What can hang from each mark
Z: V
J: G
V: Z
G: A B C L Q
B: K
Q: G
C: Z
H: G

In the rows, 128 means zero.
Known rows, with every way that one mark hangs from another
J{G{Q}}: [150 206  77 157 118 160 164 149  92 125 144 111 133 134 148 135 141 106
 124 133 160]
Q{G{A B L}}: [143 219  94 135 147 172 194 145 115 115 135  88 149 189 140 125 121 134
 102 167 135]
G{C{Z{V}} L Q}: [124 239  72 120 119 104 137 154 118  93 146 145 153 146 145 103 150 113
  84 106 170]
Q{G{C}}: [ 98 146 153 125  86 120 117 155 138 144  63 134 148 119 120 132 146 150
 122 145 118]
J{G{A C{Z} Q}}: [151 227  64 149 122 149 159 158  82 107 144 116 143 135 136 127 172 111
  94 143 157]
G{L Q}: [149 225  76 119 119 155 166 163 127  94 138 124 144 151 124 132 109 125
 112 122 163]
B{K}: [132 106 144  86 138 120 140 156 121 128 136 155 111 109 154 117 122 110
 111 136 101]
Q{G{A}}: [122 194 107 132 127 151 149 150 122 134 101  98 153 147 123 114 139 136
  98 161 114]
C{Z{V}}: [110 179  87 143 174  84 119 101 105 135 188 127 136 151 185  73 157  87
  85 111 136]
C{Z}: [117 155 106 136 160  99 122 110 116 132 163 135 130 141 165 105 146 105
 107 127 134]
Q{G{B C{Z} L}}: [112 190 126 134 129 120 158 138 125 128 120 126 145 169 161 128 142 133
 110 152 141]
Q{G}: [106 168 129 135 114 132 133 144 131 150  95 117 144 138 139 120 132 132
 118 146 117]
Q{G{L}}: [113 199 114 125 129 143 156 152 146 134 104 106 156 162 130 119 126 138
  99 153 123]
Q{G{A B C L}}: [137 198 117 127 119 159 178 156 123 110 104 104 151 172 121 137 135 150
 105 166 136]
Q{G{B C}}: [113 141 155 139  93 128 139 142 118 141  87 131 133 137 146 143 138 144
 144 145 134]
H{G{C{Z} Q}}: [137 213  76 137 124 118 139 154  93 109 134 138 128 127 147 144 170 109
 123 123 176]
V{Z}: [114 156  98 135 151 106 133 110 124 136 152 134 134 147 169  89 130 108
 107 118 139]
G{C L Q}: [139 199 106 107  84 140 144 177 136  88  98 146 148 129  99 147 126 146
 118 121 162]
H{G{A}}: [158 197  71 137 163 158 167 142  97 106 152  92 129 152 123 139 157 115
 106 152 145]

Rows
[130 180 127 112 143 146 186 157 120 131 133 122 130 168 173 123 112 118
 111 159 122]
Q{G{B{K} L}}
[129 224  92 122 139 164 171 158 135 118 111  89 165 171 114 114 130 141
  80 167 119]
Q{G{A L}}
[ 93 211 111 124 129 102 134 146 137 132 111 121 165 158 147  97 157 128
  75 141 128]
Q{G{C{Z{V}} L}}
[121 202 115 113 110 151 155 170 143 112  80 106 167 154  95 128 143 157
  82 165 118]
Q{G{A C L}}
[181 209  71 145 127 178 187 145  75  90 164 114 119 154 147 138 116 116
 139 130 171]
G{A B Q}
[167 252  53 121 128 168 180 180 103  74 129 107 145 153 100 155 156 129
  98 144 174]
H{G{A C L Q}}
[151 190  95 115  82 151 135 176 107  87  95 138 142 110  90 140 142 144
 116 129 152]
G{A C Q}
[143 212  79 121 108 130 131 161  98  90 123 144 143 121 119 121 158 126
  99 127 155]
G{A C{Z} Q}
[159 248  52 132 144 159 181 161 106  96 152 107 136 162 135 148 137 110
 114 133 177]
H{G{L Q}}
[114 220  99 117 131 133 151 157 135 115 103 111 168 163 118 112 155 143
  70 164 121]
Q{G{A C{Z} L}}
[153 135 141 103  85 131 154 173  90 103 124 177  99 105 165 151 122 118
 155 118 155]
G{B{K} C Q}
[179 222  80 121 108 176 193 169 100  64 136 122 137 163 112 153 121 143
 120 138 178]
G{A B C L Q}
[161 174 121  91 102 143 182 183 106  84 134 165 114 135 153 150 110 124
 131 128 161]
G{B{K} C L Q}
[132 152 143 110 113 143 163 168 104 125  99 132 129 134 147 130 139 134
 113 163 112]
Q{G{A B{K} C}}
[107 143 150 117 122 105 143 149 106 143 115 153 122 133 185 121 146 116
 118 149 119]
Q{G{B{K} C{Z}}}
[168 156 106 116 149 149 181 158  78  98 149 125 107 140 147 154 158 114
 121 156 143]
H{G{A B{K} C}}
[170 184  99 134  93 162 166 158  82  84 125 135 121 132 124 154 131 137
 143 128 172]
G{A B C Q}
[192 231  64 100 151 185 223 177  85  71 181 122 121 170 158 128 100 106
 102 146 156]
G{A B{K} L Q}
[114 171 129 122  98 141 131 162 128 128  70 116 154 130 103 126 152 152
 101 158 113]
Q{G{A C}}
[ 97 195 123 120 120 112 135 152 145 131  95 128 161 152 135 117 150 141
  89 151 125]
Q{G{C{Z} L}}
[128 194 116 138 135 152 180 138 126 131 127 104 143 181 156 129 117 131
 121 153 139]
Q{G{B L}}
[173 204  80 159 110 177 185 156  69 102 145 110 127 143 140 152 151 119
 130 145 170]
J{G{A B C Q}}
[121 183 118 141 126 131 151 137 102 127 117 118 140 155 152 121 154 132
 110 159 132]
Q{G{A B C{Z}}}
[183 192  84 112 135 170 195 167  69  90 170 135 106 139 168 129 111 102
 126 137 150]
G{A B{K} Q}
[170 179  83 167 158 178 195 124  76 118 176  85 124 167 154 137 144 109
 119 159 148]
J{G{A B}}
[103 204 103 131 128 113 127 144 114 132 108 117 160 143 140  92 170 127
  74 148 119]
Q{G{A C{Z{V}}}}
